Each row comes from the steps of one walk. Every step used is in the known rows, and no mark comes twice. Write the walk behind each row, first mark first.
In the rows, 128 means zero.
Known rows
v/q/c/u/d/g: [143  86 107 139 165 144 123 124 126 121 159 134  95 134 136 138 133  76
  87 167 107 165 105 132 122 128 134 138 184  95 128 116]
u/e/g/d: [168 115 104 152 109 143 109 125 131 130  93  61 127 103 138 134  78  91
  99 107 192 143 151 112 123  98 112 131 144 114 111  92]
c/q/v: [122 122 135 142 122 157 103 141  88 141 131 105 153 136 132  81 120  93
 124 110 165 130 137 171 122 139 112 156 152 180 154  98]
s/u/c/q: [ 77  97 166 140 113 165  74 121 135 167 197  62 137 192 106 108 141  96
 117 107 147 140 158 180  97 107 105 146 181 185 129 132]
n/q/c/u/m: [134 115 176 199 199 133  82 108 102 123 156  80 109 118 126 114 158  36
 147  84  63 140 129 150 108 140 172 158 159 119 143 144]
p/s/u: [131 112 136 101 131 181 117 122 170 177 176 117 163 162 108 129 122 138
  81 164 126 149 150 158 146 119  79 126 152 110 151 142]
d/u/v: [149 119 132 145 157 116  73 117 113 205 123 120 112 126 115 166 124  98
  79  98 132 117 110 159 172 185 141  98  98  79 124 105]
s/g/d/u/n/q: [103 117  94 120 168  97  72 116  78 126 173  17  78 157 161  92  92  59
 101 139 130 121 138  97 126 107  94 130 173 109  80 113]
v/q: [135 130 129 136  90 108  96 121 112 132 176 134 100 130 122 131 126  94
 126 142 156 127 145 141 146 106 135 141 154 132 146 134]
p/s/u/c/q/v: [104  97 152 147 135 207  71 131 119 184 155  90 175 168 118  86 126  84
 117 115 182 135 156 192 127 144  93 154 178 181 167  88]
u/m: [142 156 168 178 135 128 128 120 126 103 151 130 130 107 138 132 169 113
 138  66 108 147 124 127 135 158 161 162 133 120 144 143]
d/u/n/q/v: [121 107 112 141 173 135  70 141  75 147 144  65 119 125 129  94 108  63
 124 129 163 109 127 119 136 148 102 145 163 123 124  84]
v/q/c: [141  88 141 123 111 136  92 105  97 128 148 119 122 137 118 108 118  42
 136 153 183 107 116 115 135  88 196 137 156 133 133 132]
d/p: [139 126 121 161 103 151 133 112 107  86 119 149 146 165 134 122 144 123
  98 127 102 121 129 143 121 156  90 163 162 122 109  82]
u/v/q/c: [152  82 144 147 122 144  75 106  90 167 139 130 123 127 113 123 105  32
 129 126 198 104 126 121 157 111 195 128 133 121 125 113]
c/u/d/p/s/g: [104 124  94 128 143 157 130 105 145 119 131 126 154 191 179  75 103 126
  78 146  57 149 150 161 148 153  67 141 172  93 138  85]
c/u/e: [136 126 185 183 155 147  84 110 147 169 129  82 122 139 115 165 136  95
 125  97 106 156 157 165 103 158 128 138 118  90 153 130]
v/q/c/u/n: [147 106 129 163 154 107 105 140 109 155 195  62  94 167 137 110 103  42
 153 130 155 132 131 117 138 113 154 139 157 105 118 118]
g/d/p/s/u/n: [159 125 106 139 119 170 135 129 140 135 186  75 149 202 146 122 101 108
  78 144 183 151 146 111 149 130  54 160 174 103 103  92]
p/s/g/d/u: [140 129  92  94 145 113  93  86 108 142 117  73 110 161 168 121 108  90
  40 155 121 132 100 160 154 136 128 104 147  86 134 117]
s/x: [107 148 144 119 154 106 116 150 143 126 144 145 136 147 135 103 124 116
 143  94 126  91 116  68 109 142 158 127  92  96 138 157]
g/d/p/s: [174 142 116 149 128 189 124 101 123  96  97 141 166 186 156 129 124 115
  85 158 138 140 135 161 145 157  48 167 175 131 137  67]
s/u/n: [127 115 119 123 121 130 138 148 146 157 212  72 127 164 122 121 107 118
 111 125 171 142 143  91 140 114 105 136 143  99  99 132]
u/v: [144 119 134 165 146 140 104 130 118 189 113 142 129 113 123 151 111 112
 119  85 154 125 146 139 163 168 126 115  90 111 116  98]
u/n/q: [106 123 124 142 166 120  91 145  97 122 180  58  99 144 135 102 109  86
 161 131 138 124 156  87 115 108  79 151 166 139  86 113]
g/d/p: [162 120  97 167  99 157 135  95  89  66  86 129 140 170 150 133 123  93
  67 132 143 124 123 138 117 140  83 169 164 132 104  64]
n/q: [101 114 131 133 163 130  80 121  98 120 144  91 109 125 120 109 122  94
 143 143 102 119 154 122 104 104  89 139 161 151 110 125]
e/g/d/p: [168 114  71 167  92 148 135 120 100  79  96 109 140 145 146 110  98  98
  73 128 139 124 136 135 125 119  75 157 178 124  93  53]
e/g/d: [166 111  67 136 113 123 130 137 119 120  96  76 119 100 144 111  73  96
 100 128 172 131 136 115 134  81 108 120 153 131 108  92]
p/s: [146 148 141 120 150 167 117 128 153 145 129 141 159 154 139 124 129 142
 134 157 126 141 137 153 154 146  84 133 148 128 156 118]
g/d/u: [158 121 103 112 136 101  89  93 104 129 108  76  98 145 137 158 126  81
  47 148 142 123  80 150 133 135 139 113 145 101 132 118]
d/x: [135 141 126 120 127 112 122 148  99 101  92 139 120 163 139 112 111 117
 104  94  87 136 118 103 146 144 126 175 147 133 125  90]
v/q/c/u: [143  87 139 157 156 119  83 108 105 160 154  96  96 146 115 117 117  31
 129 152 107 125 129 169 121 104 174 124 156 117 152 132]
p/s/g/d: [135 130  86 113 132 151 132  94 113 122  98  95 134 150 193  96  78 103
  79 141 152 144 146 136 149 110 105 125 136 122 128 104]
n/q/c/u: [119  75 140 156 205 134  74 112  96 152 135  67 103 143 114 104 114  30
 138 151  73 118 132 157  96 103 144 124 160 129 130 128]
s/u: [117  95 128 109 113 148 124 119 151 162 174 106 140 141 100 132 121 128
  76 144 125 137 142 138 126 104 115 122 136 111 127 150]

Which walk is each row?
[142 107 128 158 175 117 122 144 118 152 170  58 107 166 138 108 104  59
 154 124 141 134 122 109 127 124 150 133 143 103 108 116] : q/c/u/n
[153  84 141 183 190 142  85 120 109 212 111 114 120 128 114 140 103  50
 120  98 122 121 136 164 151 159 160 106  97 100 128  99] : q/c/u/v
[117  84 137 127 171 145  87 124  86 120 152  59 121 149 126  86 105  36
 163 145 169 103 123  70 109  89 151 145 166 139  86 117] : u/n/q/c
[171  78 129 139 126 131  56  87  76 165 125 101 106 138 120 140 102   4
  84 136 211 102 101 131 161 115 200 122 142 109 127 104] : g/d/u/v/q/c
[101 102 147 160 131 177  78 136  96 158 129  93 155 149 125  88 128  78
 141  92 184 121 143 174 116 147 123 155 164 190 153  81] : u/c/q/v
[155  77 150 132 125 173  68 103 115 193 164 125 144 148 104 123 104  39
 106 148 197 117 140 138 170 111 165 128 147 112 140 118] : p/s/u/v/q/c
[ 98 140 113 100 141 149 130 117 137 150 140 121 148 152 177  70  98 143
 116 140  97 141 160 143 161 131 110 116 134 104 134 127] : p/s/g
[143 137 159 129 136 152  65  76 135 158 113  58 132 159 152 155 119  90
  57 118 153 148 130 151 136 161 132 128 132  66 144 119] : p/s/g/d/u/e
[141 121 135 150 111 138 102 154 161 158 134  80 138  92 113 115  95 129
 142  97 146 140 164 115 129 114 122 123 142  93 118 111] : u/e/g
[131  74 107 128 163 134 115 115 156 111 111 109 133 157 122 132 114  69
  99 151 118 135  87 117 114 118 132 139 166 119 149  98] : q/c/u/d
[135 118  80 153  95 151 141  86  82  71  94 116 137 172 178  98 103  96
  55 123 124 127 140 137 125 132  94 159 156 118  93  70] : s/g/d/p
[152 117 134 186 133 108  68 122 106 201 169 129  86 125 114 151 111  63
 115 112 134 133 166 182 168 142 129 123 127 108 150 111] : c/u/v/q
[ 84 118 168 153 120 151  75 125 120 146 169  76 130 183 125 105 143  97
 149  97 146 133 148 175  99 120 114 150 177 196 132 119] : u/c/q
[135  74 108 134 143 123  97 110 148 112 135 113 119 157 119 133 113  51
  98 160 132 134  96 122 122 107 136 146 180 121 159 101] : v/q/c/u/d
[134 113 101 120 150 151 153 137 143 101 138 154 115 121 146 144 140 141
  86 151 118 167 103 104 124 147 104 139 163 101 109 113] : u/d/g
[139 112 131 123 117 194 120 112 158 148 171 131 175 185 110 125 132 137
  61 163 111 146 152 168 141 138  56 148 175 106 137 112] : d/p/s/u
[106  86 148 153 131 212  84 105 161 172 160 112 169 194 106 136 142 110
 101 132 142 130 155 163 129 145  87 143 182 127 135  89] : d/p/s/u/c
[125  93 195 180 184 164  50  95 122 164 127  55 122 143 107 141 126  41
 136 113 114 138 154 146  85 132 148 142 140 102 138 128] : n/q/c/u/e
[103 130  94 111 121 164 138 106 145  99 127 141 167 187 180  73 103 140
  80 147  91 141 144 134 156 151  74 148 169 101 128  84] : u/d/p/s/g
[131 118  87  98 132  95  97  85  96 133 114  66  95 148 164 124 106  82
  35 141 121 124  96 147 141 127 150 102 138  86 121 123] : s/g/d/u
[136 104 106 104 154 185 149 132 171 132 169 147 138 144 133 145 136 147
  57 173 117 182 118 123 135 138  74 138 178  89 125 121] : p/s/u/d/g
[165  99 101 171  82 174 116 106 121 105 117  85 152 152 127 128 101  93
  47 117 155 139 153 136 115 120  70 162 177 101  96  66] : s/u/e/g/d/p
[157 128 166 145 127 138  65  82 128 146 107  62 118 144 126 186 136  81
  64 111 169 141 112 142 117 157 144 134 127  79 140 120] : g/d/u/e
[152  94 142 169 125 131  71 141 144 179 157  59 118 104 101 111  90  63
 141 112 135 137 164 143 126  97 151 123 164  87 133 114] : v/q/c/u/e/g
[142 100 110 124 136 106  93 132 114  91 103 129 110 186 132 115  97  52
  80 119  94 141  94 100 142 126 134 191 192 126 152  69] : v/q/c/u/d/x
[173 108 110 139 113 174 102 122 156 157 119  55 148 122 129 133  77  98
  74 128 192 156 163 130 135  93  84 130 159 104 126  97] : p/s/u/e/g/d
[146  93 142 165 144 142  87 146 153 178 131  55 131 104 106 108  91  80
 141 103 121 137 158 136 117 108 147 117 149  85 126 113] : q/c/u/e/g
[145 122 134 138 119 119  79 144 158 171 142  61 125 102 105 128 108 117
 108 105 129 135 136 132 134 128 131 109 151  68 122 116] : d/u/e/g
[120 104 112 169 190 144  84 150  78 155 142  66 116 122 132  86  99  56
 148 122 144 120 154 131 123 140  90 150 158 136 129  81] : c/u/n/q/v
[159 135 103 125 122 117 123 128  80  85  60 117 112 164 159 122  91  86
  73  96 127 139 111  99 142 126 118 180 150 144 120  72] : g/d/x
[103 102 146 150 137 161  57 126  92 167 136  78 144 156 122  97 138  70
 115 102 171 117 120 187 120 157 131 145 170 170 157  87] : d/u/c/q/v
[103 113 152 142 125 136  50 104 106 146 156  44 111 195 131 124 143  67
  98 110 156 130 117 188 102 125 121 140 188 179 132 112] : g/d/u/c/q
[153 122 131 151 113  96  52 113 100 192 172 127  88 127 111 160 123  71
  88 119 159 119 132 166 181 151 145 118 131  93 143 114] : d/u/v/q
[148 111 137 151 102 183  99 142 177 167 162  82 170 133 101 115 102 132
  94 118 132 149 180 142 136 123  70 141 174  77 120  96] : d/p/s/u/e/g
